Every row comes from one small tree of marks. Brackets hold a mark, then the marks that hang from it, in the order of their numbers. Every link used is in the known rows. Which tree was each row made from?
Known rows
[K_978 [K_243 K_405] [K_671 K_259 K_496 K_942]]: [-15 -17   5 -13  10 -19  11  -2  -2 -19 -15 -11  -9  -5 -22 -25 -49  -6
  -7  16 -47  -2  12   2 -13   2  26  -6  -6  -1  -4 -22 -23   3 -12  -8
  15  19  40  -2 -46 -13  24 -17 -13   7]
[K_978 K_243 [K_671 K_599]]: [ -5  -4  17   6  -8  -9   0  -4 -11 -13   3  -7 -17   3  -3 -16 -31   1
   2  11 -16  -3   5  -4  -9   6  -1  13  -6  -6  -1 -32 -11   7  -4  -4
   9   6  25   5 -16 -14   5  -2   9   2]
[K_978 K_243 [K_671 K_496]]: [ -8  -8   7   1   4 -11  -3   4   3 -12  -4 -14 -12  14 -11 -15 -30   4
   5  13 -19   1   5  -6 -10  10   2   4   9  -3 -13 -19 -13   1   0  -8
   6   8  24   6 -35 -13  18  -4   2   8]
[K_405 K_942]: [ -2   1   2   4   5  -2  19   6  -9  13   1  -3  11  10  -3   4 -13   3
  -8  -2   3  -3  -7   8  -2   0  -2   1   1   6   5  -1 -10   1   0   3
  -4   8  -4  -9  -8  -6  -6  -6 -10  -1]
[K_118 [K_121 K_942]]: [ -6 -10  -3  18   2   8  38  -9 -11   6  -7   5   4  -5   1   1   1  -1
   0 -15  31   6  -6   4   5  -2  -6   1   0 -14   0   0 -16  -5   2   3
  -4   8 -14 -14   7  -8 -15   7  -6   2]
[K_243 K_118 [K_405 K_942]]: [  7   0 -11  21  15   3  49 -19 -23  12  -6  -4  10  13 -16  15 -29  -6
 -16  -7  14 -12   0  24  12  -9  14   6   2   5  -2  -1 -13   1   2   6
  -5  38  -1 -18 -11   4 -11 -18 -29   1]
[K_671 K_259 K_496 K_599 [K_942 [K_121 K_765]]]: [-34 -22   8 -41   0 -32  30  10 -16 -26  -6  20   2 -26  10 -31  -4   0
  -4   6 -41  22  14  -9 -11  -9   6  -7 -12 -10  13  -4 -36  28  -9 -14
  14  21  -2   2 -23   3  -4   5   0  -5]
[K_220 [K_473 [K_243 K_118 K_405]] K_580 K_765]: [ 24 -50  -7   1  12   7  77 -35 -21 -21   0   5  18 -22   6  23 -25   1
  -8   6  26 -26  27  21  26 -39   8  -4  13 -11 -54  23   1   0   7  -6
 -27  13 -14 -18   2 -11 -45 -12 -18  12]
[K_978 [K_671 K_496]]: [-12 -10   4  -9   6  -9   0  -7  17  -9  -9  -7  -6   0  -3 -12 -26   0
   1   5 -21   5   3  -6 -11   6   0   3   6  -4  -6 -12 -10   0   7  -2
  -7  11  17   0 -24  -7   7   1   7   6]
[K_978 [K_243 K_405] K_671]: [  5   1   4  19   3  -3  13  -8  -2  -5 -10 -12  -7  13 -12   0 -31  -7
   0   7  -3 -10   4   9   0   7  10   9   4  -2 -14 -26  -3  -2  -1  -1
   7  17  30   1 -27  -6  10  -8 -15   9]
[K_671 K_259 K_496]: [-12 -16   1 -19   6 -13  -3  -6  -2 -12   1  -1  -6 -13  -7 -19 -17   0
 -11   5 -24  11   9  -5  -4  -2   4  -9  -1  -2  -1   9 -20   3  -2  -7
   4  11   5  -1  -8   2   8  -6   8   1]
[K_473 K_243]: [  5 -16  -5   1  12  -3  18 -21   1   0  -7   4  -4  -2  -1   1   4  -2
 -10  -2   7  -2  -1   3   6  -5   1   4   1  -5  -6   1  -5   0   5   9
   9   5 -13  -7  11  -8  -4 -12  -9   1]
[K_118 K_121 K_243]: [ -1  -4  -4   8  12   6  36 -12  -5  -1  -9  12   2  -5   1   2  -7   0
  -7 -12  29   9   2  -4   7  -5  -2  10  -1 -17   5 -13 -16   4  -7   4
  13  13 -23 -14  -1  -8 -15  -4 -11   2]
[K_118 [K_121 K_765 K_942] [K_243 K_405]]: [  2 -16  -8  32   9   6  88 -23 -14   4 -21  17  10  -6   4  14  -4 -14
  -8 -30  54  12   3  18  21 -12  -2   3   2 -24 -13 -12 -25   7   4   0
   0  32 -26 -19   2  -3 -28   9 -28   4]
[K_473 [K_243 [K_118 [K_121 K_942]] K_405]]: [  8 -28 -19  36  22   7  85 -54 -23   7 -23   8  -1  -4 -14  14 -10  -8
 -19 -22  45  -6   0  23  25 -14  12   8   2 -20 -13  -3 -24  -1   8  14
   6  43 -20 -28  14  -7 -22 -17 -32   4]
[K_220 [K_473 K_243] K_580 K_765]: [ 15 -50   6 -14   4   1  46  -9  -6 -21   5   6  19 -24  21  13  -8   9
   0  10  16 -17  22   4  11 -34  -8  -9  11  -9 -49  22   3  -2   5  -8
 -27 -14 -20 -10   6 -17 -37  -2   1  13]
[K_243 K_118]: [  4   0  -8   6   2   1  17 -12 -12   0  -2  -2   0   2  -6   4  -6   1
  -4  -4   5  -6   3   4  10  -8   7   1   0  -3  -6   2  -3   3  -1  -1
  -1  13  -3  -2  -4   0  -5  -5  -3  -2]
[K_243 K_405]: [  6   1  -5   9   8   5  12 -13  -2   0  -5   0  -1   0  -7   7 -11  -8
  -7  -2   3  -3   2  11   5   1  10   4   1   1  -3  -1   0  -1   2   3
   2  16   7  -5   1   7   1  -7 -13   2]
[K_243 [K_118 [K_121 K_765 K_942]] K_405]: [  0 -10 -16  34   4   5  81 -27 -27   5 -21  10  13   1   1  20  -4 -12
 -10 -23  52   3   2  19  24 -20   2  -1   4 -19 -17   0 -20   5  10  -3
 -12  36 -16 -16   2   1 -30   8 -29   2]
[K_807 [K_243 [K_118 K_121] [K_405 K_942]]]: [  6   0 -17  27  27   5  71 -26 -40  14 -19  11   9  17 -18  20 -34  -2
 -25  -5  40 -16   5  19  23 -11  19  17   7   4   1   3 -22   5   5  10
  -3  51 -14 -21 -20  -8 -13 -32 -38   4]
[K_807 [K_243 [K_405 K_942]]]: [  5  -2  -3  16  20  -2  41 -10 -20  12 -10   5   3  15 -14  12 -26  -5
 -20   2  13 -16   4  22  10   1  15  10   7  18   3   3 -11   3   6   9
  -2  34   3 -11 -20  -8   4 -26 -27   4]
[K_671 K_259 K_496 K_599 K_942]: [-24 -22   9 -38   0 -15   3   1 -15 -24  -3   7 -12 -30 -10 -33 -27  -2
 -11  10 -55  12  17  -5 -17  -4  13  -8 -18   6  20  -3 -29  13 -13 -11
  15  12  11  -5  -8  -8   9  -9  13  -3]
[K_473 [K_243 K_405]]: [  9 -18 -10  10  19   1  31 -33   0   1 -13   5  -5  -2  -8   6  -6  -9
 -14  -6  12  -6   3  15  12  -2  10   8   1  -5  -9  -2  -6   1   8  11
   9  22  -6 -12  12  -1  -2 -18 -21   5]
[K_118 K_121 [K_243 K_405]]: [  6  -5  -9  19  20   8  48 -25  -9  -1 -12  14   0  -4  -8   8 -16  -8
 -12 -15  33   6   6   9  13  -5   8  15   0 -15   1 -15 -15   5  -4   7
  13  31 -16 -18   2   0 -15 -11 -27   5]
[K_118 [K_121 K_765]]: [ -9  -2  -5   4  -2  -1  29   3  -9  -1  -8  15  14   3  13  12  13  -3
  -2  -9  33  10   0  -7   9 -16 -11  -1   2 -14  -5  -2  -7   7   4  -5
  -8   2 -22  -2   0  -1 -21  12  -8   3]
[K_220 K_765]: [  2 -13  -1  -7  -5   7  10   0  -3  -7   8  -2  14  -7   8   4  -6   3
   4   8   8  -7  10   7   3  -6  -4  -5   8   2  -8   3   3   0   1  -3
 -13  -5  -5  -1   1   0 -10   6   3   2]
[K_220 K_580]: [  6  -4   4  -3  -4   0   8  10   0  -4   9   4  10  -9   3   9  -8   4
   5   5   3  -3   8  -3   1 -10 -12  -2   2  -7 -17   8   2  -4   0  -2
 -14  -9  -4   2  -2  -2 -11   0   1   3]

Which tree is each row?
[ -4  -6  -5   8   4   0  50  -5  -8  -2 -13  19  12  -1  12  11   5  -4
  -8 -16  42  15   2  -2  13 -16 -11   5   1 -22  -5 -11 -15  12   0  -3
   3  12 -32  -8  -3  -7 -25  11 -14   2]
[K_118 [K_121 K_765] K_243]
[ -1  -5  -9  23  16   1  83 -14 -18   8 -17  17  20   7   1  20 -17 -10
 -18 -22  49   9   0  17  17 -16  -2  10   3 -14  -3 -16 -24  10   2   2
  -1  36 -29 -23  -9  -5 -29  -3 -41   4]
[K_118 [K_121 K_765] [K_243 [K_405 K_942]]]
[  0  -2  -3  11  17 -13  83  -6 -10   9  -9  15  21  10  11  11  -8  -6
  -9 -17  28   7  -1  22  11  -8   4  13   7 -12  -5 -13 -25  14   1   6
   6  42 -22 -14 -25  11 -23  -3 -42  -2]
[K_118 [K_243 [K_405 [K_942 [K_121 K_765]]]]]
[  1   2 -14  26  19   7  60 -23 -30  11 -12   4  14  12 -15  18 -27  -3
 -19 -13  35  -7  -1  17  15 -13   9  10   4  -6   2  -6 -20   1   3   7
  -4  42 -13 -25  -9   0 -21 -19 -35   2]
[K_243 [K_118 K_121] [K_405 K_942]]
[  1   0 -11  17  20 -16  85 -11 -35  12 -16  16  17  22   3  17 -13  -3
 -16  -5  32 -13   5  24  24 -12  17  13  14   0  -9   5 -20  19  12   7
  -5  57 -14  -6 -41   6 -15 -16 -43  -1]
[K_807 [K_243 K_118 [K_405 [K_942 [K_121 K_765]]]]]
[ 10 -45   2 -10   5   2  36 -18  -4 -15   0   2   7 -16  17   3   0   4
  -5   5  12 -16  13   8  12 -24   3  -6   9  -2 -32  17   2   3   4  -5
 -12  -6 -17 -11   9 -16 -26  -3   0  10]
[K_220 [K_473 K_243] K_765]
[  6 -13 -15  16  31 -10  78 -36 -22  13 -12   6   7  10  -8  10 -16  -3
 -20 -11  21 -11  -2  27  16  -9  18  17   7  -9  -5  -2 -22  10   7  20
  12  54 -15 -23 -13   7 -19 -28 -47  -1]
[K_473 [K_243 K_118 [K_405 [K_942 K_121]]]]
[  5   3 -10  17  29 -10  70 -19 -32  14 -12   8   7  17 -11  11 -23   1
 -18  -1  20 -17   4  24  17  -3  25  18  12   6   1   5 -19  12   8  14
   4  59  -6 -10 -38   6  -6 -29 -41  -1]
[K_807 [K_243 K_118 [K_405 [K_942 K_121]]]]
[ 12  -2 -14  19  17   4  37 -28 -25   5 -15   6  -6   7 -16  13 -22  -4
 -17   2  14 -20  13  16  23  -4  24  10   5   7  -8   8  -5   7   7   5
   1  39   2  -3 -18   0   3 -25 -20   2]
[K_807 [K_243 K_118 K_405]]
[-23 -14  16 -30  -5 -18  -1  -3  -2 -16 -13   1  -5 -29   1 -29 -34  -6
 -10  10 -51   3   6 -10 -21  -8   8  -4 -26  -8  19 -28 -20   9 -10  -1
   4   5  23  -3 -16 -13   3  -4  15   0]
[K_978 [K_671 K_259 K_599 K_942]]
[  3   1 -13  37   7   0  76  -8 -45   7  -9   4  17  27 -11  25 -23  -4
 -14  -9  49  -8   2  16  24 -19   4   5  10  -7 -16  -8 -21   9   0  -6
   1  38 -10 -14 -22  -3 -22  -9 -44   4]
[K_978 [K_243 [K_118 [K_121 K_765]] [K_405 K_942]]]
[  8   3 -12  35  17   6  62 -14 -43   8  -5  -3   8  23 -24  17 -33  -1
 -15  -5  37 -13   2  18  17  -7  13  11   7  -2  -7 -10 -21   2  -6   2
   9  39   0 -18 -20  -6 -14 -21 -43   4]
[K_978 [K_243 [K_118 K_121] [K_405 K_942]]]
[  2 -15 -16  17  23 -16  93 -30 -23  11 -18  14  17  13   5  19  -5  -7
 -19 -14  31  -5  -2  26  21 -19  10  12  11 -13 -15   0 -25  17  12  11
   1  51 -26 -16 -15  10 -28 -15 -50  -1]
[K_473 [K_243 K_118 [K_405 [K_942 [K_121 K_765]]]]]
[ -2 -10 -11  27   4   6  51 -20 -24   8 -12   3   4  -3  -5   5  -6   0
  -4 -17  37   0  -3   7  16 -10   0   1   1 -18  -6   2 -19  -2   2   2
  -5  22 -16 -16   1  -7 -21   4 -10   1]
[K_243 [K_118 [K_121 K_942]]]
[ -4 -17  -4  20   3   0  74 -10 -12   4 -19  17  11  -5  11   7   5  -6
  -2 -28  49  16  -1   4  15 -13 -13   0   1 -26 -10  -7 -25   7   3  -4
  -1  17 -31 -14   0 -11 -29  15 -14   1]
[K_118 [K_121 K_765 K_942] K_243]
[ 11 -18 -16  22  25   0  66 -39 -21  13 -14   1   6   9 -15  17 -26  -7
 -27  -9  19 -14   0  28  18 -11  17  10   4  -2  -8  -1 -19   3   7  14
   3  42 -12 -23   0  -4 -15 -29 -37   0]
[K_473 [K_243 K_118 [K_405 K_942]]]
[  3 -18 -22  25  22  -2  94 -36 -30  11 -23  15  19  14  -4  28 -14  -9
 -27 -19  54  -5  -1  21  28 -29   4   9   4 -16 -13  -3 -26  10  13  10
  -2  44 -33 -25   2  -7 -34 -16 -45   4]
[K_473 [K_243 [K_118 [K_121 K_765]] [K_405 K_942]]]
[  2  -1 -11  13  14   4  38 -18 -29   1 -14  15  -1   9  -8   8 -11   4
 -15  -1  33 -10   6  -1  19 -11  12  10   5  -3  -1   7 -10   7   4   4
   1  26 -19  -6 -14 -10  -8 -19 -11   3]
[K_807 [K_243 [K_118 K_121]]]
[  3   4 -11  15  21  -7  61 -16 -23  13  -6   1  14  12  -7   9 -18   0
 -13  -7  15  -9  -1  22   9  -4  18  13   9  -4   0  -3 -20   7   3  10
   2  50  -3 -16 -23  14 -15 -17 -39  -3]
[K_243 K_118 [K_405 [K_942 K_121]]]
[  3 -14 -14  36  13   3  90 -28 -36   8 -27  17   7   6  -3  21  -9 -10
 -14 -18  56  -8   7  20  33 -18  11   5   7 -12 -18   9 -21  10  14   0
 -10  48 -17 -10 -12  -7 -21  -5 -31   2]
[K_807 [K_243 [K_118 [K_121 K_765 K_942]] K_405]]
[  0  -1 -15  26  18  -1  84 -20 -42  11 -23  18  19  22  -6  27 -22  -5
 -26  -9  51 -11   4  19  28 -23   9  10   9  -1  -7   4 -22  12  13   4
 -11  50 -22 -14 -23  -7 -21 -18 -39   3]
[K_807 [K_243 [K_118 [K_121 K_765]] [K_405 K_942]]]
[ -1  -4  13  18   2  -6  35 -11 -23  -1  -1 -10  -7  14 -13  -4 -51  -6
 -10   7  -8 -10   4  14  -7   4   6  18  -4   2   2 -37 -21   5   0   3
   7  31  28  -9 -22 -12   0 -15 -17   6]
[K_978 [K_243 [K_405 K_942]] [K_671 K_599]]
[  6 -15  -7  33  18  10  71 -29 -12   5 -17  10   1 -10  -9   5 -14 -10
  -9 -25  43   8   3  19  15  -3   5   9   1 -19  -2 -16 -24   1  -2   7
  10  34 -16 -25   7  -4 -19  -4 -25   5]
[K_118 [K_121 K_942] [K_243 K_405]]
[  9 -35  -7   0   6  -5  78 -17 -23 -14 -14  20  19 -12  19  25   2   4
  -9  -9  47  -6  12  -5  28 -51 -10  -5   5 -30 -48  21 -11   9   8 -10
 -22   6 -38 -11  -1 -18 -55   2 -15   9]
[K_220 [K_473 [K_243 [K_118 [K_121 K_765]]]] K_580]
[  4  -5   6  21   0  -4  31 -28 -25 -13  -8  -9 -16   5 -16  -4 -46  -5
  -8   5  -7 -13  12  11   5   0  17  17  -5  -8  -9 -33 -14   9  -3  -1
  10  36  29  -1 -19  -6   1 -12  -8   3]
[K_978 [K_243 K_118 K_405] [K_671 K_599]]
[  3  -5  -9  23  26   7  67 -21 -16   8 -14  11  10   4 -10  11 -28  -6
 -19 -17  37   3   0  16  10  -6   3  16   0 -10   7 -17 -24   3  -3  11
   7  39 -20 -28  -5  -6 -20 -17 -38   5]
[K_118 K_121 [K_243 [K_405 K_942]]]
[ -2   1 -12  13  11 -11  76  -8 -24   9 -11   7  23  16   5  18  -7  -5
 -10 -12  27  -4  -1  23  16 -15   9   8  10  -8  -9  -1 -19  16   8   3
  -7  46 -13 -11 -25  15 -24  -1 -43  -2]
[K_243 K_118 [K_405 [K_942 [K_121 K_765]]]]
[  6 -12 -15  36  20   8  75 -34 -36   8 -21  11  -1   2 -16  13 -20  -5
 -15 -14  44 -13   6  20  27  -8  19  10   5  -7  -6   6 -21   3   9   8
  -2  47 -11 -16 -11  -7 -11 -18 -25   4]
[K_807 [K_243 [K_118 [K_121 K_942]] K_405]]
[  5 -10  -4  44   9   4  68 -29 -27   1 -18  -9  -1   9 -15   6 -38  -6
  -3 -11  32 -10   0  16  13  -5  12   8   6 -20 -19 -26 -21  -2   3   2
   0  39  14 -14 -25 -12 -10  -6 -25   8]
[K_978 [K_243 [K_118 [K_121 K_942]] K_405] K_671]
[ -7  -5   4   9  23 -19  45  -2  -7   0  -5  -9   2  22 -12 -10 -41   1
  -2   8  -9  -1   1  13  -8  13  13  17  17  -1 -10 -25 -28   6   1   2
  10  43  24  -8 -55  -1   8 -16 -33   6]
[K_978 [K_243 [K_405 [K_942 K_121]]] [K_671 K_496]]
[ -3   1 -10  14  11   0  42 -11 -20  -6 -24  -4   2   9 -21   4 -37  -5
  -4   5   4 -13   5   5   4  -9  26   8  -3 -11  -6 -32 -17   3 -11   0
  11  26  20 -11 -39 -19   0 -15 -31   7]
[K_978 [K_243 [K_118 K_121] K_405] [K_671 K_942]]
[ 11   4  -7  33  11   1  47  -9 -36   7   0 -12   5  24 -24  13 -36  -2
 -13   0  15 -17   4  25  16  -3  17   7   5   7 -11  -7 -16   1  -5   1
   9  36  10 -11 -24  -3  -2 -22 -37   1]
[K_978 [K_243 K_118 [K_405 K_942]]]
[ -9  -9   1  -4  10 -10  14   1   3 -14 -15 -12  -7   6 -22 -12 -39  -5
   2  14 -35  -4   9   7 -12   7  24   1   3   4  -6 -26 -16   3  -8  -6
  12  17  35  -1 -43 -18  25 -14 -17   8]
[K_978 [K_243 K_405] [K_671 K_496 K_942]]
[  2   1  -8  34  14   0  61 -19 -31   7 -15  -9   8  25 -20  14 -51  -2
 -14  -2  29 -14  -2  14  11  -7  10  16   5 -11 -10 -29 -23  -1  -1   4
   0  41  10 -20 -36 -12 -11 -19 -35   8]
[K_978 [K_243 [K_118 K_121] [K_405 K_942]] K_671]
[ -1   0 -16  25  10   3  75 -16 -31   9 -16  10  24  15  -4  27 -18  -7
 -19 -15  46  -4  -1  17  22 -24   2   5   4 -10  -6  -5 -21   8   7   0
 -13  40 -22 -19 -10   1 -29  -4 -38   2]
[K_243 [K_118 [K_121 K_765]] [K_405 K_942]]
[  1  -3   7  25   4  -5  49 -21 -33  -3  -6 -12  -7  15 -19   0 -62  -5
 -16   3  -3 -15   6  18   4  -2  14  18  -3  -2  -3 -36 -24   8   0   3
   5  46  24 -11 -28 -10  -5 -20 -19   2]
[K_978 [K_243 K_118 [K_405 K_942]] [K_671 K_599]]
[  2  -7 -10  17  11   4  65 -18 -10  -2 -20  20  10   0   4  16  -4 -12
 -11 -19  44  11   6   7  17 -15  -1   9   1 -20  -8 -13 -15  10   0  -1
   6  28 -23 -13  -1   0 -24   2 -30   5]
[K_118 [K_121 K_765] [K_243 K_405]]
[  9 -46 -11   1  12   7  67 -34 -23 -16  -9   8  13 -14  13  12  -6   7
 -11  -1  40 -14  15   3  25 -38   7   0   9 -15 -34  14  -8   5   4  -3
 -13  13 -31 -22   6 -18 -44  -8  -9  10]
[K_220 [K_473 [K_243 [K_118 K_121]]] K_765]
[  4  -9 -14  35  12  12  66 -32 -26   8 -16   4   5  -4 -12  12 -16  -8
  -9 -21  39  -4   1  19  20  -9  11   5   4 -15 -10  -2 -19  -1   4   5
  -6  38  -9 -22   3   1 -19  -5 -24   2]
[K_243 [K_118 [K_121 K_942]] K_405]
[-30 -16   0 -39   5 -31  28  17  -2 -16 -12  14  12 -15  10 -22   5   0
   1   6 -33  17   7  -8 -10 -11   9 -14  -3  -8   1   4 -27  18  -7 -11
   9  14  -3   3 -33   7   0   5 -12  -4]
[K_671 K_259 K_496 [K_942 [K_121 K_765]]]
[  9  -8 -10  46  11  10  67 -24 -39   2 -10  -4  -1  10 -19  10 -19  -4
  -5 -13  42  -8   4  21  23  -4  13   6   6 -12 -16  -6 -21  -1  -3  -2
  11  37   3 -16  -9  -7 -11  -8 -30   3]
[K_978 [K_243 [K_118 [K_121 K_942]] K_405]]
[-18  -3   7 -23   2 -13  17  11 -10 -11  -2  14   0 -16   5 -19   5   3
   5   5 -27   6   4  -2 -15  -1   9   8 -11  -2  22 -15 -16  15 -12   0
  18  11   0  -3 -11   0  -3  -2  -5  -6]
[K_671 K_599 [K_942 K_121]]
[ -2  -1   2   4   5  -7  13   4   0  -7 -16 -11  -2   8 -16  -3 -31  -9
   3  14 -24 -12   1  10 -10   3  25   1  -4   2  -4 -32  -5   1 -10  -1
  10   8  37   0 -37 -16  18 -12 -19   6]
[K_978 [K_243 K_405] [K_671 K_942]]
